Known rows, with every step that occurs:
f -> n -> k -> p: [-19 -10   0 -22  -1  40  14  -1  30  11 -13  21  -6  12   3   6   5   8
 -16   0 -23  -5 -12 -17 -23   4  16  16 -20 -25  -7   3]
p -> r -> c -> f -> n -> k -> t: [  7 -46 -19 -28  53  17  27  27  25 -10   5  24 -14  56  13  13   4 -25
 -15  20   2  27  10  13 -18  15  34  -9 -10 -28 -38  39]
k -> p -> r -> c -> f: [  2 -23  10 -30  28  13   9   5  40  -4   2  12 -16  11  12 -12  18 -24
 -24  38  -2  31 -25  21  34 -12  22  13   0 -40  -4  37]
h -> t -> g -> w: [ -9  -5  19   8  -1 -31 -12  39 -15   2 -43 -20 -15 -48  12 -22 -25 -24
  11 -16 -46  26  25 -23  -1  10  28  20 -11   9   2   7]
w -> g -> t: [ -7  -1 -14  17  -3 -28  -5  18  -1 -12 -35  14  -8 -37  35   2 -24  -7
  14 -17 -27  22  18  -3  -7  23  11   9  21  14  -5   2]
n -> f: [ 10   8  -1  10  -5  -2  25   8  -1  -2   6   2  -2   1   7  12 -11 -14
 -20 -14 -15 -23  -1  -3 -24  -2  -3  -7  11  13  24  18]
g -> t -> s -> w: [-29 -24 -11  28 -17  -9 -13  13 -30  -1 -14 -18 -10 -48  32   9  -8 -12
  10 -36 -22  27   5  17   3  -5   2   4   0  20   3  19]
w -> g: [ -3  -1   4   1   0 -14  -3   6   5  -2 -25  12  -3 -27  21   0 -14 -13
  18  -6 -12   8  16  -7  -4  11  12   8  10  14  -2   1]
f -> n -> k -> w -> s: [-13 -29 -27 -17  17   0  21  13  -5 -12  -9  22 -22  -6  24  31  16 -11
  25 -28 -39  12  21 -24 -35  17  22 -15 -20  -4 -29   1]
t -> s -> w: [-27 -25   6  12 -14   5 -13   5 -25  10  -3 -23  -5 -37  15   4   1 -17
  13 -24 -11  12   2  11   9 -16   2   1  -8  15   9  17]
r -> c -> f -> n: [ 12  -3 -13  -4  57  36  35  29 -10 -26  10  13 -11  46 -13 -23  -5 -16
  -3  30  15   6   8  28   9  23  36 -20  13   8 -13  24]
p -> r -> c: [ 12 -16  10 -26  23   0 -10   1  12  -3 -10 -16 -11  12  26  15   7 -26
 -16  26   3  28  -4  17  26  -8   7   8   9 -34  -9  31]
r -> c -> f -> n -> k: [ 17 -16   2  -9  38  49  41  30   5 -20  10  24 -18  56  -8 -12   0 -19
  -6  25  -2  17  15  18  -9  21  41 -21  -6   2 -25  30]
h -> w: [  2  19   8  -7 -13  -8  -5  26   5  -7 -27 -11  -1  -5   5 -18  -8  -7
  22 -10 -15  -5  11   2  16   5   6   6  -4  10   4  -8]
h -> t -> g: [  4   9  15  13 -12 -32  -6  33  -3  10 -39 -11 -11 -27  -6 -29 -16 -21
  14 -22 -30  10  21 -12  -5   6  22  24 -16  -8   2  -2]
c -> f: [  2  -6  -3  10  16  10  17  11  -1 -13  18  17  -6  12 -14 -26   3  -6
  -4   7   6   2  -3  14   4   7  13 -14   0  14  -2   5]
f -> n -> k -> t -> g: [-10 -30 -12   1   7   8  26  28  11  12 -14   7   2  15  -1   3 -17  -5
   5 -30 -23   8  29 -25 -57  18  20   8 -25 -14 -35   2]
n -> k: [  5 -10  14  -7 -19  15   3  -1  11   5  -2  11  -7   8   5   9   4  -4
  -2  -4 -16  15   5  -7 -16   4   5  -7 -20  -4 -12   5]
w -> h: [ -1 -12  -8   5   9  -9  -3  18 -20  -7 -15   6 -14  -4  14  -4 -20   5
   6   3  -8  14   5  -6   6  17  -6   9   3  13 -20  -5]
c -> f -> n -> k -> t -> s: [ -9 -47 -13   4   8  15  37  32  -2 -15  20  29 -14  19 -13  11  -3  -9
   1 -24 -14   6  20   1 -49   9  23 -17 -21  11 -27  12]
c -> f -> n -> k -> p -> r: [-22 -27   0 -27  18  46  19  -2  39   8  -7  24 -15  21   8 -14   8  -8
 -38  13 -17   8 -29   1  -8   1  22  12 -14 -43  -5  19]
f -> n -> k -> t -> s -> w: [-32 -49 -19  -1   0  12   6  20 -14  14  -4  -1  -2  -5  15  28  -2 -11
  19 -38 -18  10  19  -7 -37   0  12   0 -30  10 -21  17]
s -> t -> g -> w: [-18 -33  21  13  10   6 -10   9 -27   9 -28 -29   2 -27  23 -23  -8  -3
  -8 -30 -30  34  21   6 -11   4  15  22  -4   4  -3  18]
f -> n -> k -> w -> h -> t: [-14 -18 -34  -8  28 -25   3  34 -27  -4 -41  23 -31  12  11   9  -5 -18
  23 -18 -43  26  20 -29 -25  32  30  14 -28   7 -41 -13]
s -> w -> g -> t: [-27  -8 -18  22   3 -20 -17  15 -13   7 -43   1  -1 -56  52  -7 -24 -15
  26 -28 -22  29  15   1   2  18  14   9  15  25   0  13]
w -> g -> t -> s: [-12 -20  -3  24 -24 -33  -4  23 -18 -15 -31  10 -19 -62  39  19 -25 -16
  13 -33 -41  30  25   7 -12  14   9   8  18  16  -3   8]
t -> g -> w -> s: [-12 -25  18   3  -1 -10   1  35 -13 -14 -28 -10 -18 -69  39   2 -19  -6
  19 -21 -50  25  33 -20   0  11  14  -1   0   8  -9  15]

Rows:
[-17 -60   5   0   0 -17   5  47 -11   5 -31  10 -14 -32  36   8 -34  -6
  18 -25 -57  52  40 -41 -34  25  12  13 -26  13 -53   7]
n -> k -> t -> g -> w -> h
[-21 -33  10  13  12  -1  -1  38 -33  -4 -36 -14 -20 -47  31 -18 -37  -6
   6 -11 -44  36  28 -23   4  22  10  18  -1  18 -25   4]
t -> g -> w -> h
[  4 -19 -10 -17  63  32  20  18   1 -20   0   0 -17  45   8 -14  -2 -26
 -26  34  14  12  -5  32  21  10  32  -6  19 -21 -12  39]
p -> r -> c -> f -> n
[  2 -17  19  13  -3 -15  -4  12 -19   2 -33  -9  -2 -38  20 -13  -6   5
  19 -40 -29  20  29  14 -11   5   5  13  -3  -6  -8  14]
w -> s -> t -> g
[-28 -40 -13   6  -6 -23 -10  13 -14  13   7 -11   5 -32  16  20   0 -12
  28 -35  -6  17  14   1 -12 -16  -1  -1 -19  17  -6  15]
k -> t -> s -> w
[-31 -33 -18  35  -7 -17 -17  32 -52  -3 -30 -15 -24 -56  43   7 -28  -5
  18 -32 -31  41  12  12  10  13  -3  13   6  31 -17  11]
g -> t -> s -> w -> h
[  2 -27  -6 -13  -9 -15   7   9  24   9   7  23   1  15   5  28   6   1
  11 -15 -11  14  14 -19 -36   4   2  -5 -27  -6 -28   5]
n -> k -> t
[  0  10  11  -7  -6 -25 -15  25 -12 -14 -44  -7  -6 -22  30 -10   0   4
  37 -32 -24   8  28  22  12  12   5   5  -3   9   2   1]
h -> w -> s -> t
[-30 -55 -21   7  17  23  24  31 -13   2   9  18  -9   6  -1   2  -3 -18
  16 -31 -12  15  15   7 -37   9  28 -17 -28  25 -23  24]
c -> f -> n -> k -> t -> s -> w
[ -3 -29   8 -47  21  40   6   1  42   8 -24   3 -18  26  33  24  10 -16
 -30  28 -21  23 -17   1   6  -5  24  25 -10 -59 -17  36]
f -> n -> k -> p -> r -> c
[-31 -24   9  13 -12  -7 -16  12 -19  10 -29 -10  -9 -64  33   3 -13 -31
  33 -31 -25  20  20   6   2  -5  12   7   1  29   7  19]
t -> s -> w -> g
[-14 -25   9  -7  15 -13 -14   7 -28 -11 -24  -3  -9 -37  45  16   0  12
  15 -19 -28  21  22  10   3   9   5   1   4  15  -3  20]
g -> w -> s -> t
[  6 -18   4 -27  30  53  39  21  31  -9   6  34 -20  41  -6 -14  11  -9
 -12  29 -11  20  -5  10  -4  11  43  -4 -15 -16 -19  30]
r -> c -> f -> n -> k -> p
[-13 -14   0 -12  14  50  34  11  31  -1   5  38 -11  23 -15 -21   7   4
 -19   6 -14   2 -16  -4 -19   9  27  -2 -19 -12  -8   9]
c -> f -> n -> k -> p
[-12  -8  -1   0  18 -40 -23  43 -36 -13 -45  -1 -27 -37  28  -6 -31  -8
  18   6 -37  26  19 -21  16  26  14  16  -7  29 -15   0]
g -> w -> h -> t
[ -2   1   8  20  -2 -43 -11  48 -25   5 -54  -8 -21 -31   5 -30 -40 -15
  23 -15 -38  26  27 -16   5  22  16  32 -12   4 -17 -10]
w -> h -> t -> g
[-10 -27 -15  -5  19 -35  -8  -5 -19  -5 -11  10  -5 -18  25  19  30  -1
  28 -36 -20  28  19   9 -11   3  10   1 -10  -3 -15   6]
k -> w -> s -> t
[-26  -9  13  12 -15 -43 -30  32 -23   8 -53 -11 -14 -71  27  -4 -18 -38
  44 -35 -35  20  28   3   8   2  25  19 -10  30  10  13]
h -> t -> s -> w -> g
[  0   1  28   6 -16 -24  -7  41 -13  -2 -59 -19  -5 -39  26 -27 -12  -3
  40 -51 -42  17  39  13   2  12  10  20  -7  -1  -4   5]
h -> w -> s -> t -> g
[-28 -48 -25  15  -4 -11  16  25 -17 -15 -31  23 -30 -36  43  37  -6 -30
  17 -54 -62  45  32 -13 -49  24  34   5  -4   9 -31   6]
f -> n -> k -> w -> g -> t -> s
[  5 -31  27 -50  -1  18  -5  -7  55  14 -16   4 -17   8  34  25  22 -22
 -24  27 -25  43 -19   0  14 -16  13  21 -19 -60 -16  37]
n -> k -> p -> r -> c
[ -1  16  11  -5 -11 -22  -8  32   8  -7 -52   2  -5 -28  27 -19 -20 -18
  39 -19 -28   6  27  -9   9  17  18  13   6  20   0  -7]
h -> w -> g
[  7 -36  24 -39  11  31  13   6  54   2   1  24 -22  21  17  -2  21 -25
 -28  37 -20  44 -20  17  18  -6  27   7 -21 -46 -17  43]
n -> k -> p -> r -> c -> f
[-24 -26   0 -33   6  35   0 -14  41  20 -24   5 -13   9  23  13   7  -2
 -37   6 -22   3 -27 -14 -11  -6   9  28 -14 -57  -5  15]
f -> n -> k -> p -> r
[-22  -8   2  22   6 -33 -24  47 -36  20 -61 -21 -15 -47  15 -40 -37 -23
  36 -27 -37  28  25 -15  14  17  20  33 -22  17 -12   0]
s -> w -> h -> t -> g
[ -7  -6  20   4  -3 -47  -9  53 -18 -12 -51  -9 -26 -78  34  -4 -27 -16
  33 -24 -63  26  38 -26   2  18  25   9  -9  12  -3  11]
h -> t -> g -> w -> s
[ -8 -21  -8 -31  52  38  22  11  29 -11  -6  10 -15  28   9 -16   6 -20
 -30  39   2  15 -24  20  26   1  33  14   8 -43  -5  38]
k -> p -> r -> c -> f -> n
[-24 -27 -38   6  15  -7  15  17  -4  -8 -37  31 -18 -14  43  21  -4 -21
  16 -37 -47  37  26 -23 -46  34  36   5   0   8 -33   0]
f -> n -> k -> w -> g -> t
[ -4 -15  18  20  -2   4  -5   2 -16  18 -22 -21   6  -3   1 -28  -4   1
  -4 -32 -12  18  13  16 -17  -1   9  24  -5 -13  -4   9]
s -> t -> g
[-19 -51 -10  15 -28 -37   4  18  -4 -10 -22  26 -30 -54  44  39   3 -33
  24 -52 -66  62  33 -12 -40  13  26   3 -11  11 -26   9]
n -> k -> w -> g -> t -> s
[-14 -29 -14   8   3 -63 -14  36 -40 -13 -28   3 -38 -38  12  13   0 -31
  35 -31 -47  37  22 -12  -1   8  15  17 -25  16 -22 -11]
k -> w -> h -> t -> s
[ -6 -19  -5  27 -24 -18   1  17 -18 -15  -3  -2 -18 -37  21  20  -9  -4
  -5 -30 -27  21   8  14  -9   4  -3   3   8   8  -1   8]
g -> t -> s
